Known rows, with every way that one mark hangs from another
K_583[K_613[K_592]]: [ 2.45  0.31  3.28  2.69  1.12 -0.44 -0.31 -0.52 -2.67  0.96 -1.84  1.07
 -3.07 -0.32  0.71 -1.93  2.82  0.45  2.08  0.38 -3.44  0.96  2.64]
K_613[K_281]: [-0.58  0.47 -1.09  1.32  1.06  1.00 -0.76  1.13 -0.58 -1.84  0.92 -0.31
 -2.57  1.63  1.63  1.20  0.52  1.82  4.39 -0.88 -2.87 -0.72  3.78]
K_566[K_613[K_281 K_592[K_574]]]: [ 0.98  1.64  0.02  4.72  0.65  0.52  1.93  1.52  1.51  0.63 -3.99 -1.92
 -2.10  0.49  0.76  3.19  1.32 -1.04  3.55 -1.59 -1.98  1.01  1.07]
K_583[K_574[K_281 K_526] K_613]: [ 0.84  2.39  4.03 -1.77 -0.91 -2.96 -4.10 -2.34 -2.88 -1.56 -0.57  2.55
  0.23 -4.56 -0.06 -1.69 -0.26  1.75 -0.90  0.14 -0.54  3.89  5.33]
K_69[K_592[K_574]]: [ 0.12 -0.70  1.31  1.04 -3.81 -0.87  0.64 -0.88 -0.98  0.57 -1.25 -1.32
 -2.17 -1.17 -0.33 -1.18  3.35 -1.10  4.89  0.14 -4.98 -2.29  4.62]
K_281[K_613]: [-0.88  0.86  0.50 -0.25  1.50  0.69 -1.35  0.02 -2.72 -3.50 -0.56 -2.29
 -1.66  2.03  2.43 -1.69  0.68 -1.55  1.00  1.53 -3.88 -1.12  3.77]
K_582[K_574[K_281[K_613[K_592]] K_526 K_583 K_668[K_933]]]: [-3.54 -2.70 -0.37 -0.65  0.26  1.66 -2.28  0.19  3.30  1.03 -0.66  1.36
  2.64  2.82  1.75 -1.19 -4.43 -0.96 -4.85 -1.10  5.86  2.13 -2.87]
K_574[K_281 K_526]: [-3.26  0.71  0.65  0.07 -1.21  1.61  0.80 -2.47 -2.06 -1.27  2.44 -1.82
  1.10 -1.86 -0.33 -0.25 -0.48  2.13  1.14 -3.02 -0.33  1.12  2.13]
K_933[K_668[K_574[K_526 K_583]]]: [-1.22  2.44 -3.91  0.53 -0.06  0.66  0.49  2.64 -1.98 -2.89  4.27 -1.29
 -0.69  0.32 -0.56  1.17  1.50  2.47  0.06  2.34  0.51 -2.68 -1.81]
K_933[K_668[K_574]]: [ 3.13  1.41 -3.32 -0.68  1.43  0.66  0.91  1.81 -1.47 -1.85  3.77 -1.66
 -0.91  0.05  0.73  1.82  2.33  3.83  1.31  1.55 -3.02 -3.53  1.41]
K_574[K_281[K_613[K_592]] K_526 K_668[K_933]]: [-1.56 -3.95  0.63 -0.68  3.69  4.19  0.87 -2.14  3.85  3.63  1.10 -1.46
  3.87  0.91  0.40  0.88 -3.15 -1.68 -4.11 -3.21  2.61  1.46 -4.15]
K_566[K_613[K_281 K_592[K_574[K_583]]]]: [-0.35  1.78 -0.60  4.67 -0.34  0.04  2.90  2.53  1.37 -0.78 -4.47 -1.07
 -2.08  1.50  0.35  2.13  0.72 -1.76  3.68 -0.34 -0.63  0.95  0.02]
K_526[K_574[K_583 K_668]]: [-1.51  1.99  0.56 -3.99 -1.66 -1.49 -1.31 -1.73 -4.96 -3.31  2.64  0.31
 -2.42  0.34 -0.29 -1.78  0.28 -0.87  2.19  1.88 -0.15 -1.86 -1.40]
K_574[K_583[K_613[K_592]]]: [ 0.24  0.54  2.02  2.00 -0.41 -0.88  1.01  1.05 -3.08 -1.56 -2.09  1.79
 -3.01  1.10  0.37 -3.33  1.71 -0.24  2.46  2.12 -1.83  0.40  1.26]
K_574[K_281 K_526 K_583[K_613] K_668[K_933]]: [-0.14 -2.73  1.59 -2.21  1.17  1.17  2.47 -2.95 -0.69  2.39  1.30  1.51
  4.59 -1.13 -3.85  0.06 -1.76  0.82 -3.50  0.05  3.51  2.62 -2.88]
K_592[K_574[K_526]]: [-2.27  2.75 -0.40  2.01 -4.39 -1.76 -0.72 -0.19 -2.80 -0.22  0.04 -3.01
 -1.16 -2.31 -1.43  0.02  2.77  0.18  1.84 -1.92 -1.05 -1.27  1.42]
K_668[K_574[K_281[K_613] K_526 K_583] K_933]: [-2.80 -1.75 -3.07 -0.42 -0.25  0.33  0.87 -1.05  2.85  0.55 -0.92  0.03
  2.88  1.36  0.15  0.38 -1.02  2.30 -4.23 -0.14  3.51  0.28  0.48]
K_281[K_613[K_592[K_574]]]: [ 0.00  0.89  0.01  2.39 -0.87 -0.53 -0.76  1.62  0.53 -1.03 -2.71 -2.39
 -1.82  1.77  2.73 -1.81  0.76 -3.43  0.82 -1.29 -2.61 -1.72  1.44]
K_69[K_592[K_574[K_526 K_583 K_668]]]: [-3.25 -0.65  0.71 -0.19 -3.97 -0.06  0.84 -0.23 -1.56  0.65  0.95 -1.29
 -0.97 -0.75 -2.17 -1.66  0.85 -3.60  2.71  0.96 -1.18 -1.71 -1.79]
K_668[K_574[K_526 K_583] K_933]: [-2.97 -0.95 -3.23  0.69 -1.13 -0.60  0.84 -0.35  0.29  1.91 -0.75  0.21
 -1.21  0.19 -1.05  0.44  3.11  4.50 -0.64  1.89  2.01 -1.09 -0.06]
K_281[K_613[K_592[K_574[K_526 K_583 K_668]]]]: [-3.23  1.06 -0.25  1.38 -0.98  0.22 -0.62  2.39  0.20 -1.08 -0.83 -2.38
 -0.76  2.02  1.12 -1.89 -1.41 -5.76 -1.23 -0.61  0.96 -1.43 -4.43]
K_69[K_592[K_574[K_281[K_613] K_583 K_668]]]: [-0.26 -2.40  0.85 -2.65 -2.57  0.26  2.42 -0.29  1.20 -1.28 -0.04 -0.87
  2.35  1.17 -0.27 -2.22 -2.75 -4.83  1.03 -0.09 -2.01 -1.36  0.32]
K_933[K_668[K_574[K_526]]]: [ 0.16  2.30 -3.12  0.68  1.00  1.10 -0.64  1.48 -1.69 -1.13  4.77 -2.20
 -0.62 -0.78 -0.21  2.36  2.37  3.08 -0.11  0.94 -0.94 -2.32 -0.47]

Rows
[ 0.20  3.39  2.61  1.22  0.62 -2.94 -7.22  0.29 -1.83 -1.37 -0.92  3.24
 -2.74 -2.62  0.64  0.09  0.67  0.70  0.32  1.27 -0.33  3.48  4.70]  K_583[K_574[K_526] K_613[K_281]]
[-0.04  0.86  1.59  1.52  0.35  1.37  4.01 -1.25 -0.03  2.00 -1.40 -3.55
  1.55 -2.19 -1.44  2.11 -0.74 -1.80  0.35 -2.87  0.06  1.92 -3.07]  K_566[K_613[K_592[K_574[K_281 K_526 K_668]]]]
[ 2.51 -1.62 -1.18 -0.03  0.02 -2.35  1.26 -0.68 -0.69  1.85 -2.82  2.44
 -0.78  0.59 -1.04 -0.37  3.60  4.70 -0.83  3.63 -0.41 -0.36  2.69]  K_668[K_574[K_583[K_613]] K_933]
[-1.99 -1.46 -1.03  1.38 -2.02  0.24  2.30  1.09  1.80  3.59 -0.89 -0.93
 -0.39 -0.11 -1.43 -0.25  1.00 -1.22  0.41 -1.63  2.25 -1.60 -5.63]  K_613[K_592[K_574[K_526 K_583 K_668[K_933]]]]
[ 0.51  1.59 -2.92 -0.36  1.86  1.93 -0.47  0.85  0.66 -2.44  4.61 -2.32
  2.98  0.33  0.90  2.30 -1.25  1.17 -3.29 -0.68  0.37 -1.15 -0.01]  K_933[K_668[K_574[K_281[K_613] K_526]]]
[ 0.86  2.22 -2.86  4.08  1.73  0.76 -1.46  4.14  1.28 -0.60  2.80  1.65
 -1.08  1.24  0.01  2.25  0.22  0.80 -0.99  0.83  2.05 -0.50 -2.70]  K_933[K_668[K_574[K_526 K_583[K_613[K_281 K_592]]]]]
[ 5.46 -1.41  2.06 -2.88  3.79 -2.06 -4.14 -0.56  1.05  2.05 -1.38  4.24
 -0.54 -1.27  0.17  1.10  0.06  1.89 -0.57  2.44 -0.97  1.90  2.70]  K_583[K_574[K_668[K_933]] K_613[K_281]]
[ 0.56  0.51  1.34 -2.49  0.60 -1.00 -2.48  0.24  1.62 -3.09 -2.09  0.98
 -0.98 -0.20  4.71 -3.07 -2.18 -0.29  0.61 -0.72 -2.10  0.98  4.62]  K_583[K_574[K_281[K_613[K_592]]]]
[ 0.46 -0.36  0.54 -0.09 -2.17 -1.94  0.86 -0.81 -1.83  2.91 -0.95  0.02
  1.94 -1.68 -4.43  0.18  1.63 -0.85 -2.20  0.70  2.34 -0.02 -3.04]  K_592[K_574[K_526 K_583[K_613] K_668[K_933]]]
[ 3.25  1.53  2.75  1.49  1.65 -2.68 -5.38  1.83  0.99 -0.38 -2.97  4.36
 -4.35 -0.79  2.96 -1.03  0.45  0.64  2.26  0.72 -2.03  2.26  4.41]  K_583[K_574 K_613[K_281 K_592]]
[ 0.82  1.42 -3.09 -0.48  0.60  1.65  1.11  0.44  0.08 -1.25  5.24 -1.74
  2.11 -1.27 -0.38  2.53 -0.06  3.78 -1.00 -1.28  0.02 -1.31 -0.11]  K_933[K_668[K_574[K_281 K_526]]]
[ 2.99 -1.33  3.62 -4.10  1.77 -1.54 -2.72 -3.51 -0.08  2.73 -0.03  2.90
  2.82 -4.38 -1.81 -0.02 -0.95  2.19 -3.44  0.41  1.35  3.56  1.31]  K_583[K_574[K_281 K_526 K_668[K_933]] K_613]
[ 2.45 -1.88  2.26 -2.81 -0.08 -0.87  0.56 -3.96  0.25  1.94  0.06  3.73
  1.73 -0.44 -1.51 -0.81 -1.18 -0.07 -1.84 -0.59  2.94  1.42 -1.95]  K_526[K_574[K_281 K_583[K_613[K_592]] K_668[K_933]]]
[ 2.64 -1.75  0.75 -5.35  1.85 -1.27 -1.36 -0.86 -0.37  1.01 -0.45  1.12
 -1.56 -1.84  0.89 -0.74  1.24  2.96  1.48  2.58 -2.35 -0.80  1.71]  K_583[K_574[K_668[K_933]]]
[-0.47 -1.40  0.58 -1.52 -3.43 -0.51  2.28  0.25 -1.21 -0.02  0.16 -0.66
 -1.32  0.10 -1.41 -2.18  0.91 -2.94  4.24  1.63 -3.30 -2.66 -0.07]  K_69[K_592[K_574[K_583 K_668]]]
[-0.22 -2.69  1.20  1.91 -1.53 -0.09 -0.73 -0.51  1.91  4.30 -0.90  1.73
  0.90 -0.25 -3.65  1.00  0.78 -2.97 -0.04  0.80  1.17  0.46 -1.42]  K_69[K_592[K_574[K_526 K_583[K_613[K_281]] K_668[K_933]]]]
[-0.20 -2.13 -0.80  1.94 -0.57 -0.50  1.75 -1.37  2.79  3.82 -1.88  2.76
  1.69 -0.52 -1.28  0.11  0.63  3.92 -3.28 -0.85  3.73  2.04 -0.75]  K_668[K_574[K_281 K_526 K_583[K_613[K_592]]] K_933]
[-1.02  1.23 -3.53  0.84  1.09  2.18  0.88  3.01  2.39 -2.66  3.29 -0.82
  2.03  1.85  1.51  0.72 -2.35 -0.21 -2.80 -0.45  2.32 -1.18 -2.89]  K_933[K_668[K_574[K_281[K_613[K_592]] K_526 K_583]]]
[-0.66  0.29 -0.60  0.03 -0.64 -0.29  0.80  2.74  0.48 -1.62 -1.50 -1.92
 -0.97  2.91  1.86 -2.44 -1.43 -5.15 -0.04  0.07 -0.95 -2.20 -2.73]  K_281[K_613[K_592[K_574[K_583 K_668]]]]
[-0.56 -1.27  0.45  1.21  0.22  1.36  5.57 -1.27  1.94  3.43 -2.99 -2.07
  2.76 -1.06 -2.50  2.25 -0.13 -1.04 -0.80 -1.47  2.66  1.93 -4.40]  K_566[K_613[K_592[K_574[K_281 K_526 K_583 K_668[K_933]]]]]
[ 3.26 -0.05 -2.86 -0.14  2.62  2.08  1.36  2.16  3.00 -1.78  2.78 -1.20
  1.78  1.60  2.77  1.42 -1.45  1.22 -1.51 -1.04 -1.30 -2.04 -0.09]  K_933[K_668[K_574[K_281[K_613[K_592]]]]]
[ 0.24  0.87  1.59 -4.78  0.41 -0.06 -2.24 -3.75 -2.01 -2.95  2.83 -0.79
  1.46  0.19  1.28 -0.55 -2.99 -2.35 -1.46 -1.33 -0.40 -0.20  0.49]  K_526[K_574[K_281[K_613] K_668]]
[ 1.36 -0.24  1.81 -3.19 -1.05 -1.71 -1.02 -0.40 -2.61 -2.29  0.21  2.85
  1.60  0.84  0.24 -2.25 -3.57  1.39 -1.33  1.07  1.30  2.23  1.74]  K_582[K_574[K_281 K_583[K_613] K_668]]
[-0.29 -1.56  0.13 -5.25  0.29  0.00 -0.43 -3.43  0.26 -1.57  0.97  1.10
  2.92  1.61 -0.14 -0.61 -2.63 -1.58 -2.83  0.28  2.68 -0.35 -1.02]  K_526[K_574[K_281[K_613] K_583 K_668[K_933]]]
[-2.02 -1.47 -2.49  3.19 -0.94  1.05  0.76  2.67  4.99  3.79 -0.45  0.30
 -0.29  1.63 -0.83  2.09 -0.87 -1.48  0.78 -3.21  3.77 -0.95 -5.63]  K_613[K_281 K_592[K_574[K_526 K_583 K_668[K_933]]]]
[ 0.12  0.89  0.89  4.26  3.58  2.47  1.72  0.76  0.55 -0.03 -2.85 -1.32
 -2.98  1.33  1.71  2.71  0.99 -0.05  4.16 -0.18 -2.53  1.99  1.47]  K_566[K_613[K_281 K_592]]
